Each row was made from one path, in order. Every step used is in the known rows, and no mark comes twice. Write each row's path.
Known rows:
r -> d -> e -> m: [-13   0  18  16  -1   7  13 -14  15  -1  13 -10   0   4 -20  -1   8  12
  -5  27  18   1   6 -14 -13  21  10 -14 -15   6 -16  -2  13   0  13 -19
   8 -29]
e -> d -> p: [  6  -1   0   1  10  10  10 -12   1  -2 -10  -2 -11 -11  -5   6   1   1
   3  18   4   7  15  -6   3  17 -21 -16   2  14 -15 -25  14  16  -1  -6
  -9 -23]
l -> e: [ -9  -4   7  10  13  -1   0   1  -4  -8   7   3   1  -2  -1   3  -6   8
  -7  13   4  -7  -8  -4  -1   0 -14 -14  -6  -2   9   5   1  -3  -4 -16
  13  10]
d -> p -> l -> t: [ 29  27 -12 -17  16  11  10  14 -20 -21  -9 -14  -9   0  -2  -1 -21  14
 -11  -2   9   5  -6  -3  14  20 -28   0   4   7 -19 -21  24  12  17   9
   3   5]
u -> m -> e -> d: [-14   2  -5  -2  -4  -3   1 -10  13  -5   2   2  -7 -12 -14   6  12  -9
   0  46  10   2  -3   7   9  36  -3 -26   9   9  -2  -2  11   3  -2  -7
  11 -12]
r -> d -> p -> l -> t -> v: [ 25  24 -11 -22  21  -2   4  -3  -5  -4 -12 -27 -16 -18  -5  -8 -17  20
 -25  -7  29  13 -18   3  18  22 -10 -18   2  22  -6  -9  23  26   6   6
 -10  -4]
p -> m -> e -> d -> r: [ -5  12  -5  16  10   2   6  -4  -1   8  21  18  -8  -6  -7  -6   6   1
  -2  43  -3  -6 -12  -5   2  17 -21 -27  -7  -6 -18 -10   9  -8   7 -16
  40  -3]
e -> d: [-10   4  -8   3   7  10  -2 -10  12   2   0  -7  -4  -9  -8   0  10  -1
   7  13   0   3  10  -5   5  10  -4 -10   3  10  -6 -13   5  14  -5  -4
   1 -16]
l -> e -> d -> p -> m -> u: [  1 -22 -13   6  30   8 -16 -12 -12   1  -2  15 -15   9  -1  11  -5  18
 -19  42   8   5  -7 -14  -7  17 -63 -26  10   3 -26 -23   1   4  -1 -24
  22   3]
u -> m -> p -> d -> e: [  3  20  -2  -4   5  19   5 -14   1  -4  -5  15  -9 -10  -6   8   8  -6
 -18  11  22 -15  -9  -6  -2  50  -7 -40   5  16  -5 -20  11   0  -4 -10
   3  -7]
r -> d -> e -> m -> p -> l -> t: [ 13  41 -12  -8   7  15  14  -7  -2 -18   7 -19  -5   1 -20  -1   0  21
  -5  19  23   4 -17 -21  -1  51 -11 -26  -5  20 -34 -22  26  19  15  -6
   9  -8]
v -> t -> l -> p -> m: [ 41  28 -29  -6  22 -15  -5   3 -36  -1 -13  -5  -4  11  15   7  19  15
  -3   8   5  18 -23  16  -6   2 -32  -3   9   8 -24 -14  23  20  11 -15
   3  34]
p -> l -> e -> m -> u: [  3 -19 -12  -7  25   5  -7   6  -3 -16   1  -4  -3  28 -19   1  -4  20
 -10  35   2  -1 -10 -26 -11  13 -47 -13  -2 -10 -13  -1  -7  -4  27  -4
  21  21]
u -> m: [ -5  -3   0  -5  -3  -4  -8  -6  10  -8  -6   4  -5  -8   2   9   7  -5
 -14   9   7  -4  -4   7  -7  15   5  -4   7   4   2   9   9   3   1   4
  -6   2]
e -> m -> p -> d: [ 10  27 -15  -9   8  15  -5  -6  -1  -6 -10   1  -7  13 -12   6   5 -18
  10  23  20   8 -11 -26  -8  30 -20 -25 -13  14 -11 -27  -1   9  15   6
  -3  -8]
m -> e -> d -> p -> l: [ 20   7  -6  -9  14  13  23  -2 -16  -6  -7  -5 -11  -8 -15   0  -5   6
   3  40  -1  12   1   1  17  33 -37 -36   0   1 -18 -25  16   1  10  -6
   9  -2]
r -> d: [-10   9  -1  -2  -2   0  -6 -12  10  14   3 -12   0 -12  -5   4  -4   6
  -4   9   8   3  -5  11   8   8   8 -11  -6  11   5   1   3   8   2 -10
 -11  -8]
v -> t -> l -> p -> m -> u: [ 41   8 -45 -14  18 -16 -21   3 -30   8 -14   1  -5  25  11   5  17  26
  -5  13   3  13 -24  12   0   9 -50   2  24   9 -29 -15   7  15  14 -15
   7  38]
l -> t -> v: [  3   9  -9  -8   7 -13  -6   9   6  -9  -2  -7  -6  -3  -3 -15   0   2
 -11 -22  24   5 -16 -12   9   2   8   8  11  15   2   6   5  19  -9  11
  10  -9]
t -> l -> e -> d -> p -> m -> u: [ 13 -12 -16  -4  30   3 -18  -8 -28   2 -10  11 -21  16  -4  12  -2  22
 -21  43   8  17 -13  -8 -11  25 -66 -24  15   5 -14 -22  13  11  -6 -26
   0  15]
v -> t -> l: [ 17  21 -14  -3  -4 -13   1   4  -9   4 -15  -4   7   9  -1   3  11   6
   5  -8   5   9  -4   9  -4   8  -9   7   4  14  -6   0  18   5  11  -6
 -14  15]
v -> t -> l -> p: [ 35  22 -24 -10  11 -12   4   6 -22  -1 -16 -13   0   1   3   2  17  17
   8  -2   3  10  -9  14   6   6 -25   1  11  19  -8 -12  21  26  12  -9
 -11  23]
e -> m: [ -3   0   4   4   1  -2   2   0   6 -12   0  -4  -1  16 -10   1   7  -4
   7  17   8   8   2 -19 -17   1  -2   3 -11   0 -12  -2   2   4  14   4
   3 -10]
t -> l -> e -> d -> p -> m: [ 15  11   0   4  32   3  -2  -9 -30  -8  -9   5 -18   3   1  13   1  10
 -18  38   7  20 -13  -3 -16  15 -46 -30  -1   3 -10 -21  28  15 -12 -27
  -3  10]
u -> m -> e -> d -> r: [-16   2   3   8  -3   1  10  -5  21   1  12  13  -7 -24 -17  -2  11  -4
  -5  43   5 -16  -2   1   7  35  -8 -25   2   9  -2   0  17   4  11  -4
  18 -13]
v -> t -> l -> e -> d: [ -4  19 -14   7  18  -3   0  -5  -2  -1 -10  -8   6  -3 -11   7  16  12
   6  17   6   2  -2   0  -1  16 -27 -15   2  20  -2  -8  22  14   1 -24
   1   6]

Which path is each row?
[ -5   0   2  -3 -10 -10   4   2   3  -7   1   9  -4  -4  -7   7   3  -7
  -8  31  11   0 -14  12   5  27   0 -16   6   0   3  11   7 -10   2  -4
  10   5] => u -> m -> e
[  9   4  -4  -1  -4   1   4  -7  -1 -11  -7   6  -6  10  -5   8  12  -7
  11  19   9  13 -10 -23 -19  17 -10 -14  -4  10 -22 -10   1  13   6   9
  -9  -1] => e -> m -> p
[-11   5   0  11   8   8   8  -6  18   8  11   3  -5 -20 -10  -6   8   6
   2  11  -6 -17  13 -13   3  10  -9  -9  -4   8  -5 -12  10  14   6  -1
  11 -18] => e -> d -> r
[ 17  42 -20  -4  18   2  -3   1 -14  -7 -18   1   2  19 -12  13   9  -3
  10  25  27   7 -24 -24 -14  36 -42 -31 -13  24  -8 -22  18  12  21 -15
  -5  17] => v -> t -> l -> e -> m -> p -> d
[ 26  16 -15 -16  25   1  20   6  -9 -15  -7 -14 -17 -10 -18 -15  -5   9
  -9  19  23  15 -14 -11  26  34 -29 -29  10  15 -15 -20  22  18   2   3
  17 -11] => m -> e -> d -> p -> l -> t -> v
[ 27  17  -6  -6  17   1  22   3  -5 -29  -2  -5 -10   7 -14 -15  13  14
 -15  -6  27   4 -20 -40 -11  33  -9 -21   8  16 -34 -12  16  19   2   9
  19  -5] => d -> e -> m -> p -> l -> t -> v
[ -6 -29   4  11   0   3   7   0   9  -3  11  10  -2  28 -21  -6   8  16
  -6  21   9  -6  10 -34 -16  18 -18   5   6  -1 -26  -5  -6 -10  16  -9
  21 -19] => d -> e -> m -> u
[ -9   2  -7   3   0   4   8  -4   5   3   6   0  -2  -6 -17  -3   6  -5
  13  36   2   6  -1  -2  16  22 -10 -23   2   4  -4  -9   3  -1  -5 -12
  17 -14] => m -> e -> d
[  6  16  -7   6  10 -13   0   6 -14  -3  -9   0   9   6  -3   8   6  13
   0   3   8   0 -12   4  -5   7 -23  -4   0  10   2   6  19   2   7 -21
  -1  24] => v -> t -> l -> e
[ 16  33 -20 -19  12   7  -1  15  -8 -17   2 -19  -2   3  -5  -7 -10  11
  -4  -8   4   0 -12  -2  15  15 -12   5   4   1  -9  -8  15  10  13  12
  13  14] => p -> l -> t
[ 30   9 -12 -16  14  -2   2   7 -26  -4  -8 -11 -11   0   0  -3  11  13
   0   4   1  16  -9  11   6   4 -21  -5  11   9   9  -9  15  27  -6  -5
 -20  20] => t -> l -> p
[ 31  31 -36  -2  21 -11   2  -3 -30   0  -7  -4  -6   6  -1   4  26  12
  11  42   6  22 -24  15  12  23 -40 -24  12  12 -26 -24  26  18   5 -27
  22  22] => v -> t -> l -> p -> m -> e -> d
[ -4  -7  -7   3  12  19  -2   0   9   1   9   4  -3  31 -27  -8   1   5
  -8  24  18  -9  10 -35  -5  32 -26  -8  -2   0 -15 -20  -8 -11  26 -11
  27 -25] => p -> d -> e -> m -> u
[ 22  37 -14 -20  13  11   3   0 -11  -7  -5 -27  -9 -11  -6   3 -23  21
 -13   6  18   6 -11   9  21  31 -19  -9  -4  17 -13 -20  28  18  18   0
  -9  -2] => r -> d -> p -> l -> t
[  6  16 -10   2  28  18  15 -10  -2  -6   5   7  -8 -27  -9   0   4  18
  -6  23  -9 -20 -11 -18   3  31 -43 -50  -5   9 -11 -18  13  17   5  -7
  14  20] => m -> p -> l -> e -> d -> r
[  6  25 -18 -19   3  12 -12 -12   0  -1 -15   9 -11 -12   1  13   3 -18
  -8  14  20  -6 -17   2   1  42 -10 -35   4  17   3 -19   6  11   1   4
 -13   6] => u -> m -> p -> d
[ -4   7   9   9  -6   7  16 -22   7  -1   5   1  -3  -1 -15   7  12  11
   0  26  19   5  -7 -20 -15  37   1 -32  -9  19 -26 -13   9   9   3 -16
  -4 -20] => r -> d -> e -> m -> p
[ 13  13   1   4   4  -7   3 -10 -24  10   3   7 -12   0   4  11 -17   5
 -13  47  17  18 -25  18   7  23 -21 -32  -9  -2 -18 -11  12 -12   5 -24
   9   1] => r -> d -> p -> m -> e
[ 11   8  -5   5  18   8  -2 -16 -12  -2  -7   4 -15  -2   7  11   3   0
  -8  28   5  14   0  -2  -9   9 -27 -21   1   2 -30 -29  16  10  -2 -10
   8 -10] => e -> d -> p -> m
[ 11 -19 -20  -4  16   8 -16 -14  -9   8  -7  13 -16  11   1   9   0  11
 -11  32   4  10   0 -10  -3  19 -47 -15  14   4 -35 -28   1   7   2 -13
  11  -6] => e -> d -> p -> m -> u
[ 24   9 -17  -3  25  -2  -7   0 -26  -6   2  -1 -11   2  16   4   9   7
  -8  17   0  10 -19   8  -2  -7 -23 -11   5  -5 -15 -14   5  15  -1  -9
  18  22] => l -> p -> m
[  2  14  -8  -4  24  14   9 -15   8 -13  -1  10 -13 -33  -9  10  12  12
 -19  33  -1 -24 -14  -9  -5  44 -35 -55   4  14  -8 -10  23  20   6  -4
   7  23] => u -> m -> p -> l -> e -> d -> r
[-14 -21   2   9  -2   4   0 -13  18   9  14  -4  -2  17 -26  -3   4  23
  -9  31  17  -3   6 -21  -9  28 -11  -7   1   9 -21  -2  -3  -3  17 -19
  11 -27] => r -> d -> e -> m -> u
[  6   6  -1  -4  25   7   6   4 -14 -14   1  -7   0  -1  -2   2  -8  14
 -14  13  -5  -7 -12  -2   1   4 -25 -22  -5 -11   5   4   4  -5   8  -8
  16  28] => p -> l -> e
[  9  10  11  -1  27   8  11  -9  -8 -15  -6 -18  -9   0 -12  12 -16  20
 -15  45  16  10  -9  -9 -10  22 -36 -34 -22   4 -13 -10  21   9  28 -14
  -3   5] => r -> d -> p -> l -> e -> m
[ 32  36 -19  -2  25  10  16   6 -23   2  -5 -12   0   4  -8  -7  14  16
  -3   0  16  -5  -2   6  14  27 -31 -17   2  19  -6 -29  25  13  16 -27
   9   5] => v -> t -> l -> p -> d -> e
[  5  -3   3   4   3   6  19  -5  -6   1  -2   5 -10  -8 -13   3  -3  -2
   9  42   7  11   4  -2  15  29 -27 -26   2   7 -15 -23  12   1   0 -12
   5 -20] => m -> e -> d -> p
[ 19  23 -21 -14  26  16  -4   5 -13   1  -1 -13 -10  -5  -2  -5   1  -1
   1  11  10  -2  -5   3  23  10 -25 -17  -5  10  11 -27   2  17  10  -8
   9   2] => l -> p -> d
[ 36  19 -19 -13  24  -7  -8   3 -41  -5  -5  -6 -15   9  12   2  13  12
 -11  14   1  24 -23  13  -5   0 -28  -9   8  -3  -5 -13  17  21  -7 -11
  -5  33] => t -> l -> p -> m
[-11   4   1  14   0   5  17   0  12   9  17  10  -3 -16 -19 -10   5   2
   8  34  -2 -12   3  -9  14  24 -14 -19  -4   4  -4  -9   9  -1   9 -10
  26 -14] => m -> e -> d -> r
[  2   2   1  14  33   8  -1 -12 -16  -9  -2  10 -14  -6   7  14  -4   7
 -14  40   8   6  -8  -8 -12  11 -43 -31  -5   0 -19 -23  16   8  -6 -25
  21   1] => l -> e -> d -> p -> m
[  2  14 -16 -14  23  13  -3 -19   0 -19 -13  -1 -13 -24  -7  18  14   6
 -13  34   3  -6 -18  -1  -3  45 -32 -57   9  15  -9 -13  16  21  -8  -8
   1  25] => u -> m -> p -> l -> e -> d
